Known rows, with every step that occurs:
bibamu dasofut takot: [-.07 -.04 .07 .00 -.07 .12 .07 .01 -.12 -.08 -.01 .08 .02 .18 .00 .18 -.05 -.12 .00 -.05 -.09 -.03 .01 .05 -.16 -.02 .07 -.06 .10 -.03 -.25 -.16 .06 .04 -.08 .12 .16]
zasiv fomik: [-.09 .02 -.03 -.05 .10 .06 -.03 -.05 .01 .02 -.04 .00 .02 .08 .08 .08 .05 .04 -.01 -.11 -.04 .01 .08 .00 -.02 -.04 .14 .05 -.06 .07 -.05 .02 .06 .04 .03 .00 -.02]
lapul kina gizozi vilepet kebope: [-.01 .15 -.06 -.04 -.01 -.12 -.09 .16 -.19 .16 .13 -.21 -.04 .02 .02 -.22 .08 .22 .11 .29 .01 -.18 .07 -.06 .05 -.12 -.02 .20 -.23 -.20 .03 -.07 -.32 -.09 -.06 .06 -.07]
rutes kina: [.03 .02 -.03 -.05 .00 -.05 -.02 -.01 -.06 .05 .05 -.05 -.11 -.03 -.01 -.09 .05 .01 .02 .07 .00 .06 -.04 -.02 .05 -.01 .02 .00 -.02 -.01 -.02 -.02 -.08 -.09 -.01 .02 .01]
takot kebope: [-.03 -.09 .02 .02 -.11 .00 -.04 .03 .00 -.08 -.10 -.06 -.01 .00 .01 -.04 .08 -.10 .02 .15 .01 -.02 .01 -.02 -.08 .01 -.10 -.09 -.03 .01 .02 .09 -.01 -.01 -.01 .05 -.04]
dasofut takot kebope vilepet gizozi kina: [-.03 -.12 .17 -.11 -.28 .09 -.05 .07 -.21 -.05 -.03 -.14 -.11 -.05 -.12 -.21 .07 -.25 .12 .33 -.03 .03 .01 .10 -.10 -.08 .02 .14 .08 -.06 .18 .16 -.33 -.14 -.10 .33 .05]
lasi gumi rutes vilepet kebope takot: [-.03 .34 -.05 -.10 .02 .16 .00 .24 .02 .19 .29 -.16 -.21 -.49 -.20 -.25 .11 .08 -.03 .51 -.03 .05 -.01 .01 .13 -.01 .13 .07 .00 -.31 .13 .02 -.30 -.22 -.12 -.06 -.14]
vilepet rutes gumi: [-.03 .09 -.02 -.09 .03 .09 -.01 .02 -.04 .07 .06 -.16 -.02 -.10 -.17 -.11 .03 -.04 -.06 .11 -.05 -.03 .00 .01 -.05 -.11 .16 .13 .09 -.12 .15 .08 -.22 -.03 .00 -.11 -.03]
gizozi kina rutes vilepet kebope: [-.05 .15 -.04 -.07 .00 -.06 -.13 .14 -.18 .16 .23 -.25 -.06 -.09 -.02 -.26 .13 .14 .04 .32 .04 -.09 .03 -.03 .02 -.14 .07 .19 -.07 -.18 .13 -.03 -.41 -.09 -.07 .07 -.04]
fomik zasiv dasofut takot kebope: [-.15 -.13 .09 -.07 -.08 .11 .06 .09 -.10 -.10 -.03 .04 .05 .22 .06 .07 .08 -.17 -.09 .02 -.05 -.10 .07 .05 -.19 .00 .17 -.04 .06 .04 -.18 -.10 .26 .13 .00 .26 -.07]
lasi gumi rutes kina: [.12 .19 -.06 -.11 .07 .06 .08 .09 -.11 .17 .19 -.03 -.28 -.38 -.10 -.20 -.01 -.06 -.04 .21 -.11 .16 -.21 .00 .06 -.12 .05 -.04 .12 -.15 .06 .00 -.14 -.13 -.08 -.02 -.05]
zasiv dasofut bibamu: [-.10 .04 .01 -.03 -.03 .00 .04 .05 -.11 -.04 .10 .06 -.07 .14 .05 .13 .00 -.09 -.11 -.12 -.09 -.09 .01 .01 -.11 -.06 .20 .02 .07 .05 -.21 -.16 .14 .16 .01 .04 .04]
fomik zasiv dasofut: [-.09 -.08 .00 -.09 .06 .04 -.01 .06 -.03 .00 .11 .05 .01 .16 .07 .04 .01 -.03 -.16 -.12 -.03 -.05 .05 -.01 .00 -.04 .25 .08 .01 .05 -.10 -.12 .25 .14 .06 .10 -.05]
gizozi vilepet: [-.05 .03 -.03 -.01 .02 -.06 -.04 .03 -.01 .07 .06 -.06 .00 .08 -.01 -.08 -.03 .05 .02 .14 .04 -.09 .04 -.01 .05 -.01 .09 .08 -.05 -.11 .08 .00 -.14 -.01 -.04 .00 .04]
kina rutes gumi: [-.02 .06 -.05 -.07 .05 -.01 .04 .03 -.09 .09 .09 -.13 .01 -.07 -.08 -.02 .02 .06 -.14 .06 .00 -.03 -.02 .04 -.10 -.20 .16 .14 .01 -.08 .12 -.01 -.25 -.02 -.03 -.14 .01]
rutes kina gizozi vilepet: [.02 .08 -.09 -.14 .03 -.17 -.08 .08 -.18 .14 .14 -.14 -.09 .05 -.04 -.27 .00 .09 .01 .24 .02 -.03 .03 .01 .12 -.08 .11 .20 -.11 -.12 .03 -.01 -.34 -.16 -.08 .06 .01]
takot kebope vovo: [-.06 -.04 .06 .01 -.23 .05 -.07 .07 -.04 -.11 -.09 -.19 -.10 -.10 -.03 -.04 .15 -.08 .01 .22 .05 .03 .00 -.03 -.01 .08 -.02 -.09 .00 .03 .01 .09 -.10 -.06 .00 -.02 -.11]
lapul kina gizozi vilepet rutes gumi lasi: [-.03 .23 -.10 -.10 .09 .07 -.03 .13 -.17 .24 .18 -.19 -.16 -.02 -.12 -.36 -.03 .07 -.14 .30 -.09 -.13 -.04 .02 -.05 -.43 .26 .40 -.07 -.36 .19 .05 -.51 -.12 -.03 -.17 -.01]
kina gizozi vilepet: [-.01 .06 -.06 -.10 .03 -.11 -.06 .08 -.12 .09 .09 -.08 .03 .09 -.03 -.17 -.04 .08 -.01 .17 .02 -.09 .07 .04 .07 -.06 .09 .20 -.10 -.11 .06 .00 -.24 -.07 -.06 .04 .00]
vilepet rutes: [-.05 .09 .00 -.05 -.01 .09 -.06 .01 -.06 -.01 .02 -.08 -.01 -.05 -.06 -.08 .02 -.05 .06 .03 -.03 .00 .02 .02 .00 -.06 .03 .09 .11 -.06 .10 .08 -.07 -.01 -.01 .03 -.06]
gumi rutes kina gizozi vilepet: [.06 .18 -.10 -.14 .05 -.12 -.04 .17 -.22 .22 .23 -.10 -.19 -.13 -.04 -.33 .01 .09 .04 .33 .00 .00 -.04 .08 .12 -.15 .08 .20 -.03 -.18 .08 -.01 -.37 -.24 -.13 .07 -.02]
fomik zasiv dasofut bibamu: [-.14 .00 .03 -.06 .02 .02 .02 .08 -.10 -.02 .13 .05 -.04 .21 .05 .10 .01 -.10 -.15 -.17 -.08 -.12 .08 -.05 -.12 -.08 .34 .05 .04 .11 -.23 -.20 .28 .21 .03 .14 -.03]
bibamu dasofut takot kebope vilepet gizozi kina rutes: [-.10 -.15 .14 -.14 -.33 .12 -.11 .10 -.36 -.11 .04 -.13 -.13 .04 -.08 -.10 .06 -.29 .06 .28 -.07 .02 .00 .13 -.20 -.26 .11 .19 .14 -.10 .11 .06 -.38 -.10 -.18 .33 .15]
fomik zasiv dasofut takot: [-.13 -.05 .07 -.09 .03 .12 .11 .06 -.11 -.01 .07 .10 .06 .22 .04 .12 .00 -.07 -.11 -.12 -.07 -.08 .06 .07 -.11 -.02 .27 .05 .09 .04 -.19 -.19 .27 .15 .01 .21 -.03]
lasi gumi rutes kina gizozi: [.16 .22 -.09 -.20 .07 .00 .06 .14 -.21 .20 .23 -.05 -.25 -.36 -.12 -.28 -.04 -.03 -.07 .24 -.13 .15 -.18 .04 .09 -.17 .05 .08 .08 -.15 .04 .01 -.24 -.19 -.10 .01 -.09]
kina gizozi vilepet kebope: [-.03 .12 -.05 -.07 .00 -.08 -.04 .15 -.13 .12 .17 -.27 .02 -.01 -.05 -.23 .06 .12 .07 .36 .02 -.12 .11 .03 .10 .04 .04 .19 -.15 -.15 .05 -.01 -.31 -.08 -.07 .09 -.09]
bibamu dasofut: [-.03 -.07 .00 .00 -.05 .04 -.04 .00 -.03 -.07 .02 .03 -.04 .12 .02 .11 -.03 -.08 -.04 -.04 -.05 -.01 -.01 -.02 -.04 -.04 .05 -.03 .01 -.02 -.16 -.08 .04 .04 -.03 .01 .13]
lapul zasiv: [-.05 -.10 .01 .01 .03 .03 .01 .06 -.03 .00 .01 .02 .02 .03 -.06 -.02 .07 .07 .03 -.03 .04 .05 .03 -.04 -.05 -.06 .06 .08 .05 -.05 -.03 -.03 .10 .04 .08 .08 -.07]
gumi rutes vilepet: [.05 .18 -.07 -.01 .07 .02 -.05 .09 -.02 .13 .14 .00 -.08 -.13 -.04 -.14 .01 .03 -.03 .22 .04 -.03 -.04 .03 .05 -.09 .04 .04 .04 -.13 .08 -.04 -.16 -.15 -.05 -.04 -.05]
gumi rutes: [.05 .11 -.01 .00 .03 .04 .03 .10 -.03 .08 .07 .03 -.10 -.19 .00 -.06 .01 .00 .03 .09 -.02 .02 -.07 .07 .00 -.07 -.03 .00 .09 -.06 .05 .00 -.04 -.07 -.06 .02 -.03]
takot kebope vilepet: [-.03 -.11 .05 .02 -.21 .03 -.05 -.01 -.03 -.13 -.09 -.15 -.09 -.07 -.01 -.07 .07 -.16 .01 .23 .03 .03 .00 -.01 -.01 .01 -.04 .02 -.01 .00 .14 .09 -.13 -.08 .00 .08 -.05]

Rows:
[.08 .32 -.11 -.18 .07 -.02 .04 .24 -.24 .29 .35 -.30 -.26 -.38 -.15 -.44 .04 .06 .03 .57 -.09 .05 -.10 .03 .16 -.08 .10 .15 -.03 -.30 .10 .00 -.45 -.22 -.15 .06 -.14]
lasi gumi rutes kina gizozi vilepet kebope
[-.01 .01 .03 -.16 -.04 -.03 -.13 .10 -.21 .10 .15 -.06 -.06 -.07 -.07 -.22 .04 .00 .04 .11 -.01 .03 -.01 .08 -.03 -.25 .08 .23 .04 -.06 .22 .13 -.32 -.07 -.09 .14 .06]
vilepet gizozi kina rutes
[-.07 -.03 .05 -.03 -.22 .12 -.10 .00 -.09 -.14 -.06 -.22 -.10 -.12 -.08 -.16 .10 -.22 .08 .27 .00 .03 .01 .02 .00 -.06 .00 .11 .11 -.06 .25 .17 -.20 -.09 -.02 .10 -.11]
takot kebope vilepet rutes
[-.04 .15 -.08 -.19 .05 -.02 -.06 .10 -.16 .16 .16 -.25 .02 .01 -.20 -.28 -.01 .04 -.07 .28 -.02 -.11 .06 .04 .01 -.18 .25 .33 -.01 -.23 .20 .08 -.45 -.11 -.07 -.07 -.03]
kina gizozi vilepet rutes gumi
[-.04 .00 .01 -.08 -.02 -.06 -.07 .08 -.19 .08 .11 -.04 -.07 -.04 .03 -.11 .03 .07 .03 .01 -.01 -.02 -.04 .01 -.06 -.22 .07 .15 .04 -.07 .11 .02 -.22 .01 -.07 .08 .09]
gizozi kina rutes
[.01 .06 -.03 .02 .08 .13 .13 .02 .06 .12 .09 -.09 -.11 -.09 -.10 -.12 -.03 -.06 -.23 .16 -.08 .03 -.08 .05 -.07 -.13 .19 .11 -.02 -.14 .06 .03 -.19 -.03 .04 -.22 .04]
rutes gumi lasi
[.00 -.02 .05 -.16 -.14 .00 -.14 .07 -.25 .06 .16 -.16 -.13 -.14 -.09 -.24 .02 -.06 .04 .18 .01 .08 -.01 .09 .04 -.25 .15 .34 .07 -.07 .34 .14 -.44 -.14 -.08 .17 .05]
kebope vilepet gizozi kina rutes
[.08 .33 -.08 -.05 .08 .12 .04 .15 -.04 .20 .27 -.19 -.16 -.38 -.13 -.26 .03 .00 -.04 .46 -.05 .02 -.09 -.03 .10 -.03 .04 -.01 .04 -.24 .10 -.03 -.24 -.14 -.07 -.04 -.18]
lasi gumi rutes vilepet kebope
[.00 .29 -.02 .01 -.08 .10 -.05 .21 -.07 .12 .22 -.32 -.17 -.34 -.10 -.21 .18 .09 .03 .49 .07 .00 -.01 .01 .16 .08 .05 .03 .01 -.14 .06 -.05 -.32 -.23 -.04 -.05 -.22]
gumi rutes vilepet kebope vovo
[-.03 .07 -.06 -.10 .03 -.09 -.14 .07 -.17 .13 .17 -.07 -.05 .01 -.01 -.19 .03 .10 -.04 .13 .05 -.06 -.01 -.02 -.01 -.23 .11 .20 .00 -.14 .14 -.01 -.35 -.07 -.07 .03 .06]
gizozi kina rutes vilepet
[-.01 .15 -.04 .02 .01 .01 -.05 .06 .01 .08 .13 -.21 .00 -.04 -.05 -.16 .10 .08 .02 .31 .05 -.07 .07 -.05 .08 .08 .01 .04 -.11 -.11 .01 -.05 -.19 -.10 .00 .00 -.12]
rutes vilepet kebope
[-.16 .16 -.01 -.11 -.06 -.02 -.15 .23 -.12 .14 .25 -.22 -.10 -.19 -.09 -.26 .21 .21 .06 .37 .06 -.06 .12 .01 .05 -.12 .16 .26 -.11 -.24 .17 .02 -.47 -.16 -.12 .07 .01]
gizozi kina rutes vilepet kebope takot
[-.03 .13 -.09 -.04 .05 -.03 -.09 .02 -.10 .06 .11 -.07 .03 .02 -.01 -.08 .02 .08 -.09 .11 .07 -.04 .03 .00 .01 -.15 .09 .14 .00 -.08 .11 -.05 -.23 -.07 -.04 -.06 -.05]
kina rutes vilepet
[-.08 .18 -.06 -.04 .09 .16 .04 .07 -.01 .18 .17 -.23 -.11 -.07 -.18 -.29 -.03 -.05 -.15 .35 -.07 -.06 -.03 .06 -.02 -.21 .32 .27 .06 -.31 .22 .11 -.41 -.05 -.01 -.19 .02]
gizozi vilepet rutes gumi lasi
[-.11 .15 -.06 -.16 -.06 -.09 -.09 .23 -.14 .15 .22 -.28 -.14 -.15 -.13 -.33 .18 .20 .10 .48 .04 -.02 .15 .05 .17 .04 .15 .27 -.21 -.23 .06 .03 -.47 -.25 -.13 .10 -.04]
rutes kina gizozi vilepet kebope takot
[.10 .25 -.09 -.08 .11 .09 .02 .08 -.03 .17 .20 -.01 -.15 -.28 -.12 -.20 -.07 -.03 -.12 .26 -.04 .05 -.14 -.03 .07 -.13 .09 .00 .10 -.21 .10 -.02 -.18 -.13 -.06 -.09 -.09]
lasi gumi rutes vilepet
[-.02 .06 -.02 -.07 .06 .06 .06 .10 -.12 .20 .20 -.13 -.17 -.14 -.07 -.23 .00 .02 -.20 .17 -.09 .01 -.12 .07 -.13 -.36 .26 .27 .02 -.22 .16 .06 -.41 -.03 -.03 -.14 .12]
gizozi kina rutes gumi lasi
[.09 .14 -.02 -.14 .02 -.01 -.16 .17 -.11 .22 .23 -.04 -.16 -.17 -.12 -.37 .02 -.01 .03 .34 .02 .00 -.05 .06 .08 -.20 .06 .18 .04 -.17 .22 .10 -.38 -.22 -.10 .11 .02]
gumi rutes vilepet gizozi kina
[.03 -.02 .05 -.08 -.13 .07 -.06 -.01 -.06 -.02 .05 -.11 -.06 -.10 -.12 -.14 .00 -.13 .02 .17 .03 .10 .03 .08 .10 -.04 .07 .18 .02 .01 .23 .11 -.22 -.14 -.01 .09 -.04]
kebope vilepet gizozi
[.05 .25 -.09 -.11 .03 -.09 -.03 .24 -.22 .25 .28 -.29 -.20 -.23 -.07 -.39 .11 .13 .12 .53 -.01 -.03 .00 .07 .15 -.05 .04 .20 -.09 -.22 .08 -.02 -.44 -.25 -.14 .12 -.12]
gumi rutes kina gizozi vilepet kebope
[-.17 .21 -.05 -.06 -.04 .04 -.11 .17 -.05 .07 .19 -.20 -.02 -.18 -.10 -.15 .19 .19 .01 .35 .08 -.04 .16 .04 .06 -.04 .14 .20 -.09 -.18 .13 -.01 -.35 -.16 -.09 -.02 -.10]
kina rutes vilepet kebope takot
[-.03 .07 .01 -.09 -.07 .12 -.01 -.02 -.07 .03 .07 -.25 -.08 -.16 -.19 -.14 .03 -.10 -.06 .20 -.02 .03 -.02 .02 .02 -.13 .22 .24 .11 -.13 .27 .08 -.34 -.11 .01 -.07 -.03]
kebope vilepet rutes gumi
[-.04 .16 -.08 -.12 .01 -.05 -.17 .11 -.24 .12 .09 -.10 -.05 .07 -.02 -.24 .01 .12 .09 .14 -.01 -.15 .04 -.04 .02 -.30 .06 .29 -.05 -.21 .14 .02 -.32 -.09 -.07 .04 -.04]
lapul kina gizozi vilepet rutes
[.11 .15 -.07 -.13 .03 -.07 -.01 .15 -.19 .15 .16 -.04 -.19 -.21 -.03 -.25 .04 .04 .02 .19 -.04 .08 -.09 .09 .08 -.13 .00 .13 .02 -.07 .02 -.01 -.23 -.21 -.10 .07 -.06]
gumi rutes kina gizozi
[-.05 -.07 .12 -.18 -.24 .09 -.02 .10 -.30 .04 .06 -.26 -.10 -.12 -.21 -.24 .09 -.19 -.02 .40 -.03 .00 -.01 .14 -.21 -.28 .18 .27 .09 -.14 .30 .15 -.58 -.16 -.13 .19 .06]
dasofut takot kebope vilepet gizozi kina rutes gumi
[.00 -.10 .07 -.06 -.23 .07 -.11 .01 -.06 -.11 -.06 -.17 -.08 -.09 -.10 -.18 .08 -.23 .03 .33 .04 .07 .04 .06 .03 -.02 -.02 .11 -.01 .01 .25 .20 -.23 -.15 -.03 .14 -.09]
takot kebope vilepet gizozi
[-.06 .26 -.07 -.16 -.03 -.05 -.07 .33 -.16 .23 .30 -.25 -.24 -.34 -.13 -.39 .19 .19 .13 .58 .01 .00 .08 .13 .18 -.03 .13 .26 -.12 -.29 .11 .02 -.50 -.32 -.19 .11 -.07]
gumi rutes kina gizozi vilepet kebope takot
[-.09 .12 -.03 -.06 .01 .03 -.09 .04 -.08 .05 .09 -.13 -.01 .02 -.08 -.17 .01 .00 .08 .18 .01 -.09 .05 .01 .04 -.08 .13 .16 .07 -.17 .18 .08 -.22 -.03 -.05 .02 -.02]
gizozi vilepet rutes
[-.05 .14 -.06 -.15 .01 -.03 -.11 .10 -.19 .08 .13 -.16 .02 .05 -.09 -.26 -.02 .03 .05 .20 -.01 -.09 .09 .05 .07 -.12 .13 .28 .02 -.16 .17 .08 -.32 -.08 -.07 .07 -.06]
kina gizozi vilepet rutes
[-.01 .14 -.06 -.13 .03 .01 -.15 .03 -.13 .08 .15 -.09 .03 -.01 -.10 -.19 .02 .01 -.07 .20 .07 .00 .07 .06 .03 -.18 .11 .22 .00 -.07 .22 .06 -.32 -.14 -.07 .00 -.08]
kina rutes vilepet gizozi
[-.02 -.04 .05 -.13 -.18 .13 -.05 .12 -.18 .09 .15 -.29 -.25 -.22 -.17 -.41 .08 -.22 -.17 .50 -.06 .07 -.08 .13 -.09 -.38 .24 .37 .02 -.21 .41 .26 -.64 -.17 -.06 .00 .04]
takot kebope vilepet gizozi kina rutes gumi lasi
[-.11 -.12 .11 -.03 -.23 .12 .08 .02 -.14 -.15 -.05 -.04 -.06 .08 .04 .07 .06 -.23 -.06 .15 -.04 -.02 -.01 .12 -.12 .01 .09 .04 .12 -.02 -.03 -.06 .00 .00 -.01 .18 .00]
zasiv dasofut takot kebope vilepet
[.02 .10 -.03 -.19 -.11 .00 -.10 .03 -.25 .01 .12 -.23 -.17 -.14 -.11 -.30 .04 -.08 .05 .21 -.03 .11 -.01 .06 .14 -.13 .11 .33 .06 -.07 .20 .07 -.39 -.22 -.04 .11 -.10]
kebope vilepet rutes kina gizozi
[.11 .25 -.12 -.20 .10 -.05 .03 .17 -.23 .26 .29 -.11 -.25 -.28 -.13 -.37 -.06 .02 -.05 .38 -.09 .06 -.14 .03 .13 -.19 .15 .16 .04 -.26 .11 .01 -.38 -.21 -.14 .01 -.05]
lasi gumi rutes kina gizozi vilepet
[-.04 .18 -.04 -.12 -.13 -.08 -.08 .19 -.24 .13 .22 -.45 -.17 -.14 -.11 -.33 .18 .14 .07 .51 .05 .01 .05 .00 .21 .09 .14 .19 -.14 -.14 .02 -.02 -.49 -.23 -.07 .04 -.15]
rutes kina gizozi vilepet kebope vovo
[.02 .13 -.07 -.19 .00 -.02 -.09 .06 -.23 .05 .11 -.14 -.10 -.07 -.08 -.27 .05 -.01 .04 .13 -.05 .06 .00 .05 .06 -.12 .05 .21 .05 -.06 .07 .06 -.27 -.15 -.05 .09 -.09]
vilepet rutes kina gizozi
[.01 -.16 .11 -.11 -.26 .02 -.16 .07 -.12 -.04 .00 -.19 -.16 -.10 -.10 -.29 .10 -.21 .08 .35 .01 .06 -.01 .03 .02 -.11 -.01 .17 -.01 -.05 .27 .23 -.34 -.15 -.05 .23 .02]
takot kebope vilepet gizozi kina
[-.03 -.10 .07 -.14 -.25 .00 -.18 .09 -.24 -.03 .06 -.21 -.15 -.14 -.08 -.29 .11 -.16 .06 .33 .02 .06 -.01 .08 -.03 -.24 .04 .26 .04 -.07 .36 .22 -.44 -.14 -.09 .21 .00]
takot kebope vilepet gizozi kina rutes
[-.04 .21 -.09 -.14 .09 .10 .02 .12 -.12 .20 .20 -.25 -.09 -.05 -.19 -.37 -.05 -.02 -.18 .37 -.09 -.07 .00 .10 .00 -.26 .33 .39 .00 -.31 .21 .12 -.51 -.12 -.04 -.15 -.02]
kina gizozi vilepet rutes gumi lasi
[.01 .06 .00 -.15 .04 .10 .01 .13 -.15 .21 .24 -.15 -.16 -.17 -.17 -.33 .00 -.05 -.19 .26 -.09 .05 -.08 .13 -.10 -.38 .28 .35 .02 -.20 .27 .16 -.50 -.09 -.05 -.08 .09]
vilepet gizozi kina rutes gumi lasi
[-.07 .14 -.07 -.11 .02 -.03 -.11 .03 -.14 .10 .13 -.18 -.12 -.01 -.09 -.27 .06 .01 .09 .25 .01 -.02 .01 -.01 .08 -.09 .14 .16 .06 -.18 .15 .06 -.32 -.12 -.06 .04 -.01]
gizozi vilepet rutes kina
